What can hang from each mark:
pezi: matepi
zadugo: sefuv
doko: matepi ropep
sefuv: fanis
ropep: mafaf
matepi: doko mafaf pezi zadugo
mafaf: matepi ropep
fanis: sefuv

Each row was made from one small tree. The marks that hang from a mark follow it in brackets, in alphabetical order. Every link used is in the known rows. Write each row's tree.
Known rows:
matepi[mafaf[ropep] pezi zadugo]: [ -2  -5   7  42 -33  -3 -20 -36 -15  43  -9  17 -30  18 -27  39 -16  71
  51   0 -18  -9]
ropep[mafaf[matepi[doko pezi]]]: [-35 -11  17  -2 -34  -2   6  -3 -50  11 -15  -6 -39  18 -20  15  -3  60
  26  18 -12 -54]
sefuv[fanis]: [  0  -9   2   2  -5 -24  -9 -19  -1  -9   8  24  -2   3  13  20  13   8
  11   4  11  12]
ropep[mafaf[matepi[pezi]]]: [-20   2  29  10 -19  -8  11   9 -37  21  -8   0 -37   2  -2  17  -8  43
  18  15  -6 -37]
fanis[sefuv]: [-22  -1  -4  35 -15 -22 -34 -16   2  13  16   4   6  21 -11  -4  -6  29
  -1   4   0  12]
pezi[matepi[doko mafaf[ropep] zadugo]]: [-21  -1  -2  20 -45   0 -28 -47   2   7  -6  21   2  43 -37  11 -22  79
  50  19 -26  -5]
zadugo[sefuv]: [ -7   0 -13  30 -11  -8 -34  -5  14  16   4  10   4  23   4  11  -7  29
  12   0 -12  14]
mafaf[matepi[zadugo]]: [-23  12   3  16 -11 -15  -8 -47  -4  -7  12  17  -1   5  -2  38  -5  60
  31  12 -12  -6]
mafaf[matepi[doko zadugo[sefuv]] ropep]: [-36  -3 -23  28 -49   5 -51 -82  12  17 -12  16  -9  46 -13  36 -17  82
  32   8 -31 -19]
ropep[mafaf[matepi[doko]]]: [-27  -3  11   3 -30   3  -6 -15 -32  -1   4  -1 -11  24 -16   5  -3  41
  13  15 -15 -41]
doko[matepi[zadugo[sefuv]] ropep[mafaf]]: [ 11  -4  -2  45 -31  16 -22 -49  19  23 -14  46  -1  38 -17  29 -17  39
  26  19 -16   4]
zadugo[sefuv[fanis]]: [  2 -10 -10  13 -10 -26 -28 -18  16   6  -4  33  -3  22  16  14  10   7
   8   1  -2  11]
matepi[doko[ropep]]: [ -9 -19 -12   8 -40   8 -32 -48  -7 -11  -4   4  -7  25 -20  21   5  35
  25  12   7   1]
matepi[mafaf]: [ -5  -1   8  28 -14  -4 -11  12 -10  18  16   4   3  15 -13   6   1  24
  26   0  -7  -5]
pezi[matepi[doko]]: [-32  -1  -3 -11 -23 -11  -9  -8  -6 -22   2   6   8  20 -13  -4 -10  55
  22  23  -5   2]
matepi[mafaf[ropep] pezi zadugo[sefuv]]: [ -3  -7  -6  53 -37  -3 -37 -33   3  58 -21  24 -30  38 -24  33 -19  71
  50  -2 -32  -7]
mafaf[matepi[pezi]]: [-36   2  14   0 -20 -13   8  -1 -22   9  -6  -6 -30  -5   7  32  -2  54
  25  12   3 -23]
mafaf[matepi[doko pezi zadugo] ropep]: [-42  -7  -5   8 -50   0 -17 -73 -23  12 -20   7 -37  22 -21  53 -15 100
  45  12 -14 -31]
doko[matepi ropep]: [-11  -5   0  13 -29  21  -3 -29  17   2   1  18   4   8   2  31  -4  27
  18  15  22  15]
ropep[mafaf[matepi[pezi zadugo]]]: [-13   5  25  19 -18 -15   9 -24 -36  17  -9  19 -35   7 -15  36 -10  66
  35  18 -21 -33]
pezi[matepi]: [-17  12   7   1  -8 -18  -7   3   8 -11   9  11  12   6   4  -2 -15  38
  14  19   0  22]
mafaf[matepi[doko]]: [-45  -3  -3  -7 -29  -2  -8 -26 -18 -12   5  -8  -4  17  -7  19   2  53
  21  13  -4 -28]
doko[matepi[pezi zadugo] ropep]: [ -9  -9   2  16 -31   7   7 -52   0  10 -20  30 -18   7 -15  59  -6  66
  47  19  10   6]
doko[matepi[zadugo]]: [-17   4  -3  19  -9   4   7 -35   9   2  13  29  20   7  -5  41 -11  58
  30  11  -2  12]

Write each row's tree:
[-27   5   5  20 -34  -7 -15 -58 -10  23 -11  12 -34   4  -2  53 -18  83
  38   9 -11 -14] => mafaf[matepi[pezi zadugo] ropep]
[  2   1   5  41 -35   1 -37 -60   6  16 -14  34 -20  38 -11  30 -11  39
  26  20 -27 -15] => doko[ropep[mafaf[matepi[zadugo[sefuv]]]]]
[-25   1  -7  -1 -21 -18 -10 -43  -5 -26  -1  22  13  26 -28  14 -14  77
  38  25 -18   5] => pezi[matepi[doko zadugo]]
[-23  12  -1  27 -29   0 -26 -71   6  11   8  16  -7   7   4  45 -18  66
  26   7 -13   0] => mafaf[matepi[zadugo] ropep]
[-28  -8  14   8 -32  -8   5 -37 -49   7 -17  13 -36  24 -33  34  -8  83
  41  21 -26 -53] => ropep[mafaf[matepi[doko pezi zadugo]]]
[-29   4  -6  32 -38  -7 -32 -57   8  37 -23  20 -36  24   1  48 -21  85
  37   7 -24 -14] => mafaf[matepi[pezi zadugo[sefuv]] ropep]
[-14 -10 -21  14 -43  -8 -45 -69  23 -16 -27  33  -1  52 -29  18 -12  68
  45  30 -21  10] => pezi[matepi[doko[ropep] zadugo[sefuv]]]
[-18 -13  -5  26 -46  15 -33 -24 -11  26   5  -1  -5  35 -28   8  -8  50
  29  -1 -11 -19] => matepi[doko mafaf[ropep]]
[-32 -17  -1   0 -50  -2 -12 -77 -24  -9 -29  10 -42  23 -29  57   4  83
  54  23  -4 -35] => mafaf[matepi[doko[ropep] pezi zadugo]]
[  3   5  17  29 -30   1 -20 -62 -10   2  -3  26 -20  17 -14  36  -7  41
  27  23 -14 -17] => doko[ropep[mafaf[matepi[zadugo]]]]
[ -8  -8  11  32 -35   3 -16  -3 -15  47  -8   1 -32  13 -13  19 -13  49
  36  -2  -4 -10] => matepi[mafaf[ropep] pezi]
[ -5   8  -5  45 -34  -6 -43 -33  31  29 -10  34   2  46 -17   8 -30  63
  41  14 -36  13] => pezi[matepi[mafaf[ropep] zadugo[sefuv]]]
[-10 -24  -9  10 -42  -3 -23 -72 -23  -5 -27  16 -32  25 -39  49   1  76
  53  17  -2 -10] => matepi[doko[ropep] pezi zadugo]
[-15  -4   8  35 -37  16   6 -30  -3  45 -12  24 -19  17 -22  46 -20  79
  52   6  -6 -12] => doko[matepi[mafaf[ropep] pezi zadugo]]
[  5  -4  14  23 -29  24   0 -16  -1  14  -1  24  -2  14  -7  18 -10  15
  11  19  11   2] => doko[matepi ropep[mafaf]]
[-12  10  12  23 -31   0 -22  -2  13  21   3  10   1  22  -6  -5 -23  41
  26  14  -8   8] => pezi[matepi[mafaf[ropep]]]
[ -1 -26   9  11 -44   7 -17 -27 -39  13 -28   7 -42  27 -34  17  -1  43
  28  18  -1 -29] => matepi[doko[ropep[mafaf]] pezi]
[ -1  -6   5  33 -34  18   0 -45  12  14   0  33   5  24 -24  41  -2  45
  50  17  -1  -2] => doko[matepi[mafaf zadugo] ropep]
[  0  -7   7  12 -39  -2 -25 -60 -10 -19 -14  35  -6  37 -42  10 -14  58
  36  36 -19  -4] => pezi[matepi[doko[ropep[mafaf]] zadugo]]
[ -5  -2  -5  22 -26  13  -5 -62  18   0  -1  33   8  11 -11  50  -7  50
  35  18   8  18] => doko[matepi[zadugo] ropep]
[-22  -9   0   6 -21 -37  -7 -45   0   7 -27  38 -37  21   8  50   8  55
  38  13 -14 -24] => mafaf[matepi[pezi zadugo[sefuv[fanis]]]]
[  4  -9  15  28 -31  12  10 -39 -15  20 -21  37 -28  13 -26  45 -14  55
  39  24  -1 -10] => doko[matepi[pezi zadugo] ropep[mafaf]]
[  3  -1 -12  59 -33   2 -50 -43  19  47  -2  27  -2  43 -19  23 -19  55
  38  -5 -34   4] => matepi[mafaf[ropep] zadugo[sefuv]]
[-22  -5 -10  20 -33 -14 -24 -23   8   4 -12  27   7  60 -37   0 -12  73
  52  22 -39 -16] => pezi[matepi[doko mafaf zadugo[sefuv]]]
[-16 -26  -5   1 -45   3 -19 -38 -24   1 -23   0 -35  20 -27  32   5  53
  37  15  10 -14] => matepi[doko[ropep] pezi]
[ -4   2  21  19 -32   8 -17 -29 -12   7  -1  11 -21  12  -2  17  -4  19
  12  20   0 -19] => doko[ropep[mafaf[matepi]]]
